Known rows, with every way that one mark hangs from another:
gokif(beluzi bolena): [  5  -4  -4  -2   4   0 -13  -9  -8  -2  -3   0   1  -6   8 -18   2  -2
  -1  -1 -41  -4   4  -1   8   5   2   3  14  34  -5   4   0   6  11  -2
  -7  -5  -4   1  -1]
vosikuv(gokif(bolena(ziten)) tugof(beluzi)): [  0   8   0   2  -2  -4 -12  30  -6  -3   9  -4   2   9  -9  -4  -1  -5
   6   1   1  -6 -10  -1   7  -1  -4   7  16  36   1  -1   1   5  -1   8
  10  15  -9  13  -2]
gokif(bolena vosikuv): [  3  -6   1  -2   0  -6 -10 -18  -9  -1  12   4  -4  -6   7  -6   3  -1
   0   2 -24  -8   0   1   3  13   1   0  -5   0  -1 -11   0   0   5  -8
 -13 -24  13   1   4]
tugof(beluzi vosikuv(gokif tanov)): [ 15   8   5  -1  -6   6  32 -12   3   3   7   6   3  12  -5  16  -2   0
   8   0  13  -9  -6  -1   0 -11  -3 -11   8 -28  -1   2   3  -3  -5   7
  17  -7  -7  -5   1]
ranora(tugof): [  5   0  -2   3  -6  -1 -13  -9   5  -4   6   9  -5  -8   1 -10  -5   4
 -22   1   2  -8   0   3   2   2   3 -13 -17  -2  -3  -9  -4  -1   3  -5
 -11  10 -12   0   6]
ziten(bolena(gokif(vosikuv(tugof(beluzi))))): [  9 -13   2   4  -5  -3   2  20  15  -3   2  -6   4   8  -4   7   7  -8
  11   5  36  -2  -8   0  -9   4  -2   1  -4 -25  12  -7   2   0  -4   9
  13 -17   7 -10  -1]
bolena(gokif): [ 15 -12   2  -2  -5  -3 -19 -14   0  -4   0   2  -1   2   2  -5   2   1
   2   6  18  -1  -1  -5   0   7   5  -3  -2 -11  -5  -2   2   2   2  -8
  -7   7 -11  -8   3]
tanov(vosikuv(tugof(beluzi(gokif)))): [ -9  23   9   0 -10   3   2  27   6   5   7  -1  -4  -4   6  -3  -5  -1
  -1 -12  10  -3  -4   3   7  -4   8  11   1   2  27   0   6  -3  -4  13
  14  30  -6 -15  -3]
beluzi(gokif(bolena vosikuv) rumod): [-31  -8  -4   0   6   4  -8 -20  -8   5   3  -6  -6 -11   6  -5   4   7
   2   1   0  16   9   0  -4  13   1  10 -12  -7  -1  -1   1  -3  -7  -4
 -16   2  10  -2  -3]
ziten(bolena(gokif(vosikuv(tanov tugof)))): [ 22  -9   3   1   0  -8  -5  21  13  -9   2  -4   7   8  -5  22   2 -10
  15  10  22  -4  -6   1 -19   6  -2   5  -2 -36  10  -2  -2  -3   3 -12
  -3 -13  23  -7   1]
tugof(beluzi): [ -1  -3   0   0  -6   6  -4  -7   1   4   6   4  -4  -4   0  -7   0   3
  -2   1  -4  -7  -4  -2   8   1   2 -11  -1  -7   2  -9   4   2  -3  11
   8   4 -12  -4   1]
rumod(beluzi(gokif)): [-14  -5  -3   4   3   6  -8 -16  -1   7 -16   6  -4 -13   5  -7  -6   4
 -19  -4  10   7  15   7   4  -8   0   4  -2 -13   1  -2   7  -1  -8  -9
 -16  12 -12   2  -2]
ranora(tugof(beluzi(rumod) vosikuv(tanov))): [-10  -5   1   5  -9   6  29  -9  11   5   0   7   0   5  -3   7  -4   8
 -11   2 -18  13  -3  -3  -8 -13  -1 -20 -16 -31  -4   6  -6  -3 -11   6
  13   3  -9  -1   2]
beluzi(gokif(bolena vosikuv(tugof)) rumod): [-27  -6  -2   3   5   3 -13  14  -4   4   8  -5  -5  -9   5  -4   1   6
   5   1  -2  11   6   0  -4   9   0  24  -6  -5  13   6  -2   0  -9  -5
 -11   8   6  -1  -5]
ziten(bolena(gokif(beluzi vosikuv(tugof)))): [ 16 -13  -3   0   5  -8  -5  24  12  -8 -13  -7   8   4  -4  -1   7  -9
  12   6  26  -1   1   0  -7   6  -3  10   3   0   8   1   0   0  10  -2
   2 -21  13  -6  -5]
ziten(bolena(gokif)): [ 14 -14   2   2  -6  -5  -8 -10  10  -4  -3   2  12  -1  -1  -4   3  -4
   9   7  41   3  -1  -5  -7   9   1  -8  -1 -11  -1  -3   5   3   2  -9
  -9   4  -8  -9   0]
ziten(bolena): [  5  -2   0   4  -6   0  -2  -7   8  -2   0   7  14  -8  -2  -4  -1  -3
   5   4  22  -1  -1  -2  -7  11   0  -9  -2   0   5  -4   5   1   5  -7
 -12   1  -7  -1   1]
tugof(beluzi(gokif(bolena(ziten))) vosikuv): [-17 -14  -2  -1   1   3  27  -2  -9   6   3  -5   3   3  -1  -6   6   2
  -4 -11  -2   3  -1   2   5   3  -8  -4   6  26 -13   5   3   4 -11   7
   7  -1 -13   9  -7]
ziten(bolena(gokif(beluzi(rumod) vosikuv))): [ -4 -16  -2   0   7  -1  -6  -5   8  -4 -21  -8   6  -3   0   1  10   2
  13   8  27  26  10  -5 -12   9   1   0  -8  -6  -5   8   0   2   2  -1
  -4 -15  13  -5  -3]
ranora(tugof(vosikuv(tanov))): [ 16  -2   1   2  -7  -1  22 -12   9  -2   5  11   1   4  -3  10  -6   2
 -16   1 -13  -8  -4   3  -5  -7  -1 -20 -14 -22  -6   2  -8  -1   2 -10
  -6  -7  -4  -1   6]
beluzi(gokif(bolena) rumod): [-28  -8  -5   2   1   7 -13 -16  -7   7   4  -3   0 -13   4 -13   1  10
   3   0  -2  19   9  -3   0   8   1  10  -1   7   0   6   1   1 -10  -5
 -16  24  -9  -1  -3]
ranora(tugof(vosikuv)): [  8  -3   0   0  -9  -5  20 -13   8  -2   6  14  -2  -1   0  -7  -2   8
 -21  -1   8 -10  -2   2  -1  -3   0 -15 -16  -7  -5   2  -5  -2   0 -10
  -7  -5 -15  -4   5]
tugof(beluzi vosikuv(gokif(bolena(ziten)))): [  1   4   1   0  -3   1  23  -3  -6   1   5   2   8  13  -5  -5   3   0
   3  -4   6  -3  -7  -2   5   0  -6  -9  13  29 -12   3   2   3  -5   2
  11  -8 -11  12   0]
vosikuv(gokif(beluzi(rumod)) tanov tugof): [ -1  19  -3  -1   6   3 -17  30   1  -3 -14  -1   5   2  -3   9  -5  -1
  15   6  -6  12   4  -7  -3  -8   0  21  12   1   7  18  -4   0   5  -1
   2  24   1   2  -1]
vosikuv(gokif(beluzi) tanov): [17 13 -2 -5  3  5 -8 -4 -2 -2 -9  0  4  0 -2  8 -5 -4  5  2 -2 -8  2 -2
  1 -6  4  2 13  3 -4  1  1  0 10 -2  1  4  6  0  2]
tanov(vosikuv(gokif(bolena(ziten)) tugof)): [  5  38  12  -3  -2 -13 -20  34  -9  -9  13   2   4   6  -1  -3 -10  -8
   8  -5  -5  -5  -6  -1   0   5   7  13  13  47  12   0  -2   0   7 -10
  -7  23   0   9   1]
bolena(ziten): [  2  -2   3   1  -2  -2 -15   4  -7  -5   1   2   1  -2  -7  -2  -5   3
   1   3  -3  -2   1  -5   2  11  -1  -5  -3  21  -9  -3  -1   0   3 -11
 -10  13  -9  13   2]
rumod(beluzi(gokif(vosikuv(tanov)))): [ -7  -6   1   2   9   5   0 -18  -2   7 -13   2  -8  -7   7  16  -5   1
 -15  -3  -9   5  13  11  -5  -9  -3   4  -9 -42   3  -8   4  -5  -6 -10
 -13 -12  21   2  -2]

Rows:
[-29  26   9   2  -8   6   0  26   6   6   3  -2  -5  -4   3  -2  -4   7
   3  -7   9  17   0  -2   1  -7  12  16  -3  -6  23   9   0  -4 -13  15
  13  40 -10 -12  -5]  tanov(vosikuv(tugof(beluzi(gokif rumod))))
[  4   3   0   0  -5   4  27 -16  -3   6  10   6   5   9   0  -8   3   3
   6  -1   9  -9  -8  -1   7  -3  -2  -5  13   5  -3   0   8   2  -5   7
   9 -11 -14  -6   2]  tugof(beluzi vosikuv(gokif(bolena)))
[ 22   9  -3  -2   3  -3  22  -3   6  -4  -9   4   3   6  -3   7  -3  -3
 -14  -2   4 -10   0   2  -2 -15  -3 -13   0  -4  -8   7  -4  -1   8  -4
   5  -6  -3   2   5]  ranora(tugof(vosikuv(gokif(beluzi) tanov)))
[ 12   2  -2  -3   8  -7  -8  22  -5  -8  -3   0   1   3   6   6   2  -9
   5   2 -60 -12   1   4  -1   2  -1  17  11  10   8   2  -5  -1  15  -2
  -2 -21  26   3  -1]  gokif(beluzi bolena vosikuv(tanov tugof))
[-14   7  -4   0  10  -2 -19   1 -15  -4 -13  -6   4   0  -3 -11   1   3
  10   2  -8  22   9  -8   2   5  -1  11  14  52 -18  10  -1   6   4  -3
  -7  15  -2  18  -2]  vosikuv(gokif(beluzi(rumod) bolena(ziten)))
[ -5   9  -4  -2   5   5 -15  -5  -2   2 -14   0   2  -5  -2 -11  -1   6
   8   4  16  18  10 -11   4   0   6   8   6  13  -4   7   0   1   2   3
  -2  18 -11  -2   1]  vosikuv(gokif(beluzi(rumod)))
[ 14   3   0  -4   6  -5  -6  26  -1  -6  -6  -2  -2   0   1  14  -1  -4
   5   2 -34  -9   2  -1  -3   0  -2  14   3  -8   8   1  -6  -2  14   0
   1 -16  25   1  -2]  gokif(beluzi vosikuv(tanov tugof))
[ 10  -3   6   0  -9   8  34  -9   3   3   4   8   2   9  -1  12   1   2
   2  -1 -17  -7  -7  -1  -4  -7  -5 -13   3 -25   0   3   0  -2  -3   5
  15 -14  -7  -5   1]  tugof(beluzi vosikuv(tanov))
[-32 -10  -5   5   0   8   2 -13   6   8   1  -5 -12 -12   0   0   1   8
 -18  -2  25  13   3   4  -2  -2   2  -8 -34 -31  -2  -8  -4  -3 -16  17
   5   7   5  -2  -2]  ranora(tugof(beluzi(gokif(vosikuv) rumod)))
[ 14   5   0   0  -4  -3  17 -13   6  -1   6  10   1   1  -5  -4  -5   5
 -15   0  38 -12  -4   1   1  -5  -2 -14 -13  -8  -4   1  -2  -2   0  -7
  -3   0 -16  -2   4]  ranora(tugof(vosikuv(gokif)))
[ 13  14   1  -1   2  -1 -11 -16  -7  -4   8   4   3   4   2   7  -4  -6
   8   6 -11 -10  -4   1  -2   0   0   1  13   1  -2  -4   1   0   6  -9
 -11   5   5   0   5]  vosikuv(gokif(bolena) tanov)
[-11  -6  -2   1  -1   5   6 -12   8   2   7  -5 -14  -6   4  17  -1  -3
 -21  -6   3  -8   0  10  -4  -8  -1 -16 -26 -38  -4 -15  -2  -5  -7  14
   7  -6  17   1   1]  ranora(tugof(beluzi(gokif(vosikuv(tanov)))))
[  0  -9   0   1 -11   3  30 -11  11   2   6  10  -2   2  -3  -6  -1   7
 -21  -4   2  -9  -7   2   5  -6  -1 -23 -14 -14  -5   0  -2   0  -3   9
  12 -10 -18  -6   0]  ranora(tugof(beluzi vosikuv))
[-19  -7  -3   4   1   3  -8  31  -3   3   7  -8  -1   0  -3  -5   0  -2
   0  -7 -10  -2  -3   4   6   5  -3  11  10  35   3   2   0   6  -6   8
   7  21  -6  12  -6]  vosikuv(tugof(beluzi(gokif(bolena(ziten)))))
[  8  14   0   3  -3   1  -7  19   0  -2  11   1   2  10  -3  10  -4 -10
  12   3 -21 -12 -12   0  -1  -8  -3  10  19   0  12  -2   2   0   2  10
  11  10   0   1   1]  vosikuv(gokif(bolena) tanov tugof(beluzi))
[ -9  -8  -1   0   2   6   5 -15  -4   6  10  -8  -8  -4   6  13   2  -6
  -1  -4 -23  -6  -1   9  -2   0  -1  -2  -3 -21  -2 -11   3  -2  -6   9
   6 -14  21  -1  -4]  tugof(beluzi(gokif(bolena vosikuv(tanov))))
[ 16 -14   1  -7   8 -11 -15   2  -7  -9 -13  -9  -4   5  -4   3   6   1
   2   2   5   5   7  -4   2   9   0  -4  -5  19 -20   0  -2   1   6  -4
  -1 -18  13   9   1]  bolena(gokif(beluzi vosikuv) ziten)
[ 15 -13  -5   0   1  -2  -8  -6  13  -5 -19  -4  11  -2  -1  -9   8  -7
   7   3  24   7   3  -3  -3   3   3  -3   7   9  -7   4   3   6   7   1
  -2  -2  -4  -9  -3]  ziten(bolena(gokif(beluzi)))
[ -9  -9  -3  -2   2  -1  -6 -19  -9   3  10  -4  -8 -11   6  -4   2   2
  -2  -2   1  -6   5   6   3  13   0   6  -7  -3   0  -7   2   0  -3  -6
 -16 -10  10  -2  -2]  beluzi(gokif(bolena vosikuv))
[-13 -10  -4   2  -5   3   4 -15   7   5   7  -6 -14 -12   3   3   2   2
 -24  -5  24  -8   2  10   4  -3   1 -16 -30 -25  -2 -16   0  -3  -9  15
   7  -3   4  -4   0]  ranora(tugof(beluzi(gokif(vosikuv))))
[ 13 -14   2   0  -2  -8  -6 -13   9  -7  -2  -3   5   2  -2   5   6  -4
  10   9  43   0   0  -1  -9  15   1  -8 -11 -25  -1  -7   4   1   1 -10
 -11 -21  11  -9   0]  ziten(bolena(gokif(vosikuv)))
[ 15  18   0   0  -1  -3 -17  18  -5  -5  12   2   3   7  -1   6  -8  -8
  12   6 -16 -13  -8  -1  -2  -2  -2  15  16   5  12   2   0   0   6  -9
  -7  14   1   1   2]  vosikuv(gokif(bolena) tanov tugof)
[  7   3  -3  -6   8  -7  15   1 -11  -4 -11   0   8  10  -3 -11   5  -2
   4  -3  -5  -1   2  -2   8   3  -3   0  21  51 -19  11  -1   5   9  -6
  -2 -12  -4  16  -1]  tugof(vosikuv(gokif(beluzi bolena(ziten))))
[  3  33   8  -8   6 -13 -13   4 -14  -7  -4  -4   4   2   5  -9  -3  -8
   4  -7 -17   2   2  -2  11   3   9   2  17  64  -5   2   0   4  13  -2
  -6  10   5   8   2]  tanov(vosikuv(gokif(beluzi bolena(ziten))))
[-10 -12  -3   3  -6   6  32 -12  10   7   4   1  -3  -5   3  -8   0   7
 -25  -9  28  -6   0   7   3  -8  -2 -18 -16 -16  -2  -1   1  -2 -11   8
  11   5 -19  -7   0]  ranora(tugof(beluzi(gokif) vosikuv))
[  7   2   6   2  -5   0   2  21   5   0   7   2  -6   5  -2  21  -1  -4
   7   3 -24 -11  -9   1  -4  -4   0   4  -4 -33  16  -6  -2  -6   1   9
  14 -15  18  -3   2]  gokif(vosikuv(tanov tugof(beluzi)))
[ 13  13  -5  -4   9   0 -10 -10  -7  -3  -7  -2   5   1   3   2  -1  -9
   8   1 -28 -10   2  -1   1  -6   0   4  21  17  -4   1   1   4  10  -4
  -5  -2   8   0   2]  vosikuv(gokif(beluzi bolena) tanov)
[-27 -12  -5   5  -6  11  29 -11  10  13  -3   2  -6  -6  -2  -8   1  14
 -18  -4  26  17   2   3   0  -8  -1 -12 -22 -20  -1   9  -2  -2 -19   9
   9  14 -22  -5  -4]  ranora(tugof(beluzi(gokif rumod) vosikuv))
[-16 -10  -6   2   2   0   2 -21   1   5  11  -4 -13 -10   6  -7   5  -1
 -25  -8  -3  -9   2  11   5   1   0 -12 -22 -10  -5 -16   0   2  -9  13
   1 -10   9  -1  -2]  ranora(tugof(beluzi(gokif(bolena vosikuv))))
[  6   7  -5  -4  10  -4 -14   1 -14  -4  -6  -6   7   2  -2 -10   1  -6
   3   1 -11  -4   3  -2   8   3  -1   3  17  55 -18   2   1   5   9  -3
  -7   7  -1  18   0]  vosikuv(gokif(beluzi bolena(ziten)))
[ -4 -14  -3  -3   7   0 -22   6  -4  -3 -21  -9  -1   4  -5  -7   3   6
  10   4   4  32  12 -13  -2   5   3   4   2  27 -20  13  -8   5   1  -3
  -1  17  -7  10  -3]  bolena(gokif(beluzi(rumod)) ziten)
[ 16  41   9  -6  -1 -10 -11  30   1  -6  -5   2   1   3   4  -7  -6  -4
   5  -7   8  -8  -1  -3   6  -5  12  17  15  28  21   7   0  -1  14   2
   4  19  -2  -9   2]  tanov(vosikuv(gokif(beluzi) tugof))
[  2 -11  -2  -2   9  -6 -18  21   2  -3 -13  -6  -5   1   0  -2   5   4
  12   5   4  17   6  -7  -2   2   5  17  -4  -7   5  10  -4   0   2   0
   2   0   7  -5  -2]  bolena(gokif(beluzi(rumod) vosikuv(tugof)))
[ 15   4   5  -1   0  -6  -9  20   1  -4   9   5  -4   2  -1  19  -5  -4
   5   6 -20 -14  -3   0  -9   4  -1  10  -5 -28  15  -5  -4  -7   7  -6
  -4  -9  17  -1   3]  gokif(vosikuv(tanov tugof))
[ 15   6   0  -5   2  -1  22  -7  -1   0 -10   5   7   4   0  -8   2   3
   1   0  22  -7   1  -3   6  -2   1  -1  12  11  -3  10   3   2   6  -3
   3 -11 -12  -4   0]  tugof(vosikuv(gokif(beluzi)))
[-16  -8  -4   1  -2  13  -1 -16  -3   8   8  -2  -4  -8   8 -12   3   1
  -3  -6  -5  -4   0   5   7  -2   4   0   5   7   1  -7   6   4  -7  10
   2   8 -11  -6  -4]  tugof(beluzi(gokif(bolena)))
[ 19  12   5  -1  -4   0  24 -13  -1   0   3  11   7  10  -4  16  -6   0
   8   3  17  -9  -6  -3  -4  -6  -3  -4   5 -22   0   6   0  -3   4 -13
   0  -5  -4  -6   4]  tugof(vosikuv(gokif tanov))
[  8   9   2   0  -4   4  30 -15  -1   4   8   4   5  14  -2   7   0  -4
   8   0 -12  -8  -9   0   3  -9  -4  -8  15 -10  -2   2   2   1  -3   3
  12 -15  -2  -2   1]  tugof(beluzi vosikuv(gokif(bolena) tanov))
[-20  -3   0   4  -4   2  -6  18  -1   6   7  -5  -6   2   0  -6   4   5
   7   5 -29  11  -2  -3  -1   5   0  11  -2  -4  12   2   0  -1  -6  11
   7  -7   7   0  -3]  gokif(bolena vosikuv(tugof(beluzi(rumod))))
[  4  -5   3  -1   6  -8 -11  -3 -11  -7   8  -2   1   8  -2  17   0  -4
   6   2 -42  -3   1  -2  -6  11  -6  -4  -2   8 -12  -6  -5  -1   7 -12
 -14 -19  26  19   0]  gokif(bolena(ziten) vosikuv(tanov))
[-17   0   0   6  -9   8  -8  26   6   7   3  -1  -1   0  -4  -7  -1   8
   8   5  -8  13  -4  -8   0  -2   2  12  -1  -9  15   5  -1   0  -7  13
  11  23 -17  -4  -1]  vosikuv(tugof(beluzi(rumod)))
[-18 -10  -4   3  10  -1  -4 -25  -7   7  -8   2  -7 -12  10  -9   0   1
 -19  -3 -12   3  16  12   4  -1  -2   6  -4  -9   1 -11   7  -2  -6 -10
 -19 -13   9   5  -2]  rumod(beluzi(gokif(bolena vosikuv)))
